What can hang from each mark
zolun: lopuf vatut
silupog: gepe tizemo
zemo: gepe
gepe: silupog zemo zolun
lopuf: togup zolun
tizemo: gesi silupog zemo
fepu: gepe zunul
gesi: tizemo

Each row was made from one small tree. The marks that hang from a mark follow it in brackets, in alphabetical order. Every link used is in the known rows. Write each row's tree.
Known rows
zemo(gepe(silupog)): [ -6  12  10  10 -12 -13 -12   9 -14  34 -30   5   5  11 -23  21 -13  11
  12  -2  13  10  25 -17]
gepe(silupog zemo zolun(lopuf(togup) vatut)): [ -8  27 -37 -15   3  11  45   0 -12  46 -13  18   9  22   2   7   5  13
  49  14  40 -20  43 -12]
gesi(tizemo(silupog)): [  5  -4  -5  38  -1 -12   6  11   3   8  10   1 -10 -31  12   3  25  17
   1  15 -20   4   3  -4]
fepu(gepe(silupog zemo zolun(lopuf vatut)) zunul): [-22 -25 -18 -14   1  -5  30  48   2  29   1  17  -9 -17 -51  26  -6  13
  30   4  58 -18  55 -30]
fepu(gepe): [ -7 -14  23  12  -4 -27   9  16  -8   4   4  -8  -2 -12  -4  13  -7  16
  20  23   1   1  25  -8]
silupog(gepe(zolun)): [ -5  -1  14  -1  21  -3   7  14   4  31   0   2  18 -40   5  16 -15  10
  28  32   0   9  -6 -13]
zemo(gepe(zolun(lopuf vatut))): [ 14   9   0  -3 -37  -1  10  -7 -11  10 -29   9  -9   6 -21  17  11  -8
  38   2  15  14  52 -13]
gepe(zemo): [-21  -8   3  18  11 -45  14   2 -11  22  12  -5  17  23   3   8  14   0
   7  13  12 -20   5  -8]
gesi(tizemo(silupog(gepe(zolun(vatut))) zemo)): [ 17 -16  -6  20  -3  23  12  26   9  25   9   4 -23 -72  -3  20   4  11
  -3  15 -19   5 -30 -12]
gesi(tizemo(silupog zemo(gepe(zolun(lopuf vatut))))): [ 30  -5 -11  25 -42  13  13  -1   0   8 -13  -4 -36 -35 -19   8  27  -6
   1 -15   7  16  -1 -15]
lopuf(togup zolun): [ -6  31   1  -7   2  -1  24 -29 -18  12   8  12  17  15  23  -6  11  19
  26  31  10 -15  -3   8]
tizemo(zemo(gepe(silupog))): [ -2   8  17  17 -12 -18 -13   7 -15  37 -21  -9   0  12 -29  19 -14   3
 -13 -17  17   4  -6 -28]
fepu(gepe zunul): [-14 -28  24  13   6 -35   7  29  -1   1  13   4  -4 -17  -9   4   0  23
   2  13  14  -8  32 -19]
zemo(gepe(silupog(tizemo(gesi)) zolun(lopuf vatut))): [ 18  13 -18  -6 -32  41   0  29 -19  11 -36  29   1  -8 -18  48   8 -15
  51  16  12  18  26 -34]
lopuf(togup zolun(vatut)): [  2  33  -8 -14 -18  13  24 -24 -23  10   0  27   3  24  10   5  15  22
  34  32  -2 -22  23   9]
fepu(gepe(silupog(tizemo) zemo) zunul): [-34 -47  -4  12  19 -28  35  60 -11  21  19  13  10 -31 -21  17 -18  26
  20  25  38 -25   2 -35]
fepu(gepe(silupog zolun) zunul): [-27 -21  -2  -7  31  -5  13  58   7  33   7  12   9 -43 -33  23 -12  18
  19  10  41  -9  38 -27]
fepu(gepe(zemo zolun(lopuf vatut)) zunul): [-15 -35  -6  -6  -5 -22  37  29   1   6  12  10 -10 -13 -30  15  12   5
  26   8  46 -21  47 -20]
tizemo(gesi silupog): [ 16  13  13  23   8  15 -19  19  -7   2  15   8   4  11   5  37  38   3
  -8   5 -18  10  13 -12]
tizemo(gesi silupog(gepe) zemo): [ 27   4  36  25   5  24 -26  16  -4   9  18  -4  -6 -17   4  39   8   8
 -33   2 -25  20 -43 -24]
silupog(gepe(zolun) tizemo): [ -4 -17   7   4  20   3  26  28  -4  21  10   8  25 -65  17  17 -20  11
  48  53  -7   8 -25 -24]

Which tree is each row?
[ 26   0 -10  12 -22  31  17  13  14  11  -5  12 -27 -69  -2  16   3  21
  29  29 -16  25   9 -12]	gesi(tizemo(silupog(gepe(zolun(lopuf vatut)))))
[  9 -10  -7   1  11  40   0  33  -5  24  14  21   3 -14 -11  55  24  -1
   9  15  -3   1  -5  -1]	tizemo(gesi silupog(gepe(zemo zolun(vatut))))
[ -8 -16   2   9  30   8  20  22   2  38  26   1  14 -39  -9  25   3  13
  12  18  17   5 -20  -5]	tizemo(silupog(gepe(zemo zolun)))
[-10  -9 -14  18   0 -13   1  16   0  43 -25 -12  -3 -38 -11   8  -3 -14
   0  -8  25  -1 -30 -16]	gesi(tizemo(zemo(gepe(silupog zolun))))
[ -9   3   2   4   6  -5  -3  20  -9  48 -17  -8  10 -10 -31  23  -8 -11
   1 -15  33   2  -7 -25]	tizemo(zemo(gepe(silupog zolun)))
[ 21  21  -3  -5 -30  31 -19  15 -13  23 -35   7 -11  16 -34  48  11 -26
   6 -20  22  13  16 -33]	tizemo(gesi zemo(gepe(silupog zolun(lopuf vatut))))
[-14  10 -30 -11  -2   1  23  22  -5  42  -9  14   6   9 -35  33   2  -3
  39   9  37 -14  44 -25]	gepe(silupog zemo zolun(lopuf vatut))
[  9  -8   2  45  -1 -16   5  10   3  11  18 -14 -17 -32  10   0  22   8
 -24   1 -16  -2 -27 -17]	gesi(tizemo(silupog zemo))
[ 16 -13  19  41  -3  -3   0   9   8  16  14 -12 -20 -60  13   4  -6  22
 -25  13 -26  13 -52 -17]	gesi(tizemo(silupog(gepe) zemo))
[ 11  16  -4  -4 -31  12   1   9 -10  35 -34   2 -14   2 -46  28  -8  -8
  16 -17  29   9  26 -35]	tizemo(zemo(gepe(silupog zolun(lopuf vatut))))
[ 30  -6  -3  20 -21  27  15  11  13  12   4  -1 -33 -70  -4  14   0  11
   5  14 -13  18 -21 -25]	gesi(tizemo(silupog(gepe(zolun(lopuf vatut))) zemo))
[ 25  29 -24 -11 -28  52  22   8 -24  16 -39  32   4   6  19  24  12   1
  61  20  15  11  24 -20]	zemo(gepe(silupog(tizemo(gesi)) zolun(lopuf(togup) vatut)))
[  1 -10   3   8  31  27  -1  27   0  27  21   5  17 -24   2  44  21  -3
   3  14   7   9 -30  -3]	tizemo(gesi silupog(gepe(zemo zolun)))
[ 17  -3  28  32 -16  -7  -8  -1 -14  17   4 -11 -12   2 -20  14  15   6
 -28 -23   3  14 -12 -17]	tizemo(silupog zemo(gepe))
[ 36  13  -5   4 -33  31  26 -12 -27  -2 -20  10  -3  11  34   9  27 -15
  33   8   6   3 -12 -21]	silupog(tizemo(gesi zemo(gepe(zolun(lopuf(togup) vatut)))))
[  6  14  18  16 -11   1 -35  12 -17  25 -24  -4   2  27 -17  37   4 -15
 -22 -21   8   8 -16 -26]	tizemo(gesi zemo(gepe(silupog)))
[ 12  -7  23  16   3  10  -7  22 -12  -3   3  13  16 -28  31  30  -6   6
  23  48 -32  13 -34 -26]	silupog(gepe tizemo(gesi))
[  3 -16  14  38 -25 -43  -3 -14  -8   9 -17 -20 -14 -12  12 -11   9  -7
 -16  -5  -4  -2 -33  -9]	gesi(tizemo(zemo(gepe)))
[ 31   6  13   6 -14  35  11  12   4  19  10   2 -20 -42 -25  28  -4  14
   6   5  -4  23  -2 -33]	tizemo(silupog(gepe(zolun(lopuf vatut))) zemo)
[ 20  18   1   3  17  41  25 -11  -2  19  15   3  10  -8  37  13  20  13
  18  16  18  16 -22  -2]	tizemo(gesi silupog(gepe(zemo zolun(lopuf(togup)))))
[ -3   2 -36  -6  -2  25  21  41 -15  21  -5  26  14  -1 -13  50  16 -18
  51  27  21 -12  13 -35]	gepe(silupog(tizemo(gesi)) zemo zolun(lopuf vatut))
[-25 -35  -9  -3  30   0  31  71  -1  26  14  20  16 -67 -21  22 -18  20
  40  32  34 -10  19 -38]	fepu(gepe(silupog(tizemo) zolun) zunul)
[-34  -2 -23  -2  36 -16  18  32  -4  56   5   4  30  -2 -21  27   1  -6
  27  12  40 -21   9 -16]	gepe(silupog zemo zolun)
[  9 -18  -4  32  -5  -2   7   7   2  21   0 -15 -13 -47  -3   4  26  -9
 -14 -13   9   9 -34  -5]	gesi(tizemo(silupog zemo(gepe(zolun))))
[ 30  22  10  15 -12  18  30 -29  -9  20  -1 -14  -7  -3  11 -14  21  10
   3 -19  29  21  -4 -12]	tizemo(silupog zemo(gepe(zolun(lopuf(togup)))))
[ 21  36   0   5 -28  -2  29 -27 -15   5 -15  13  -9  34  28 -11  13  27
  38  19  -8  -4  54 -10]	zolun(lopuf(togup) vatut)
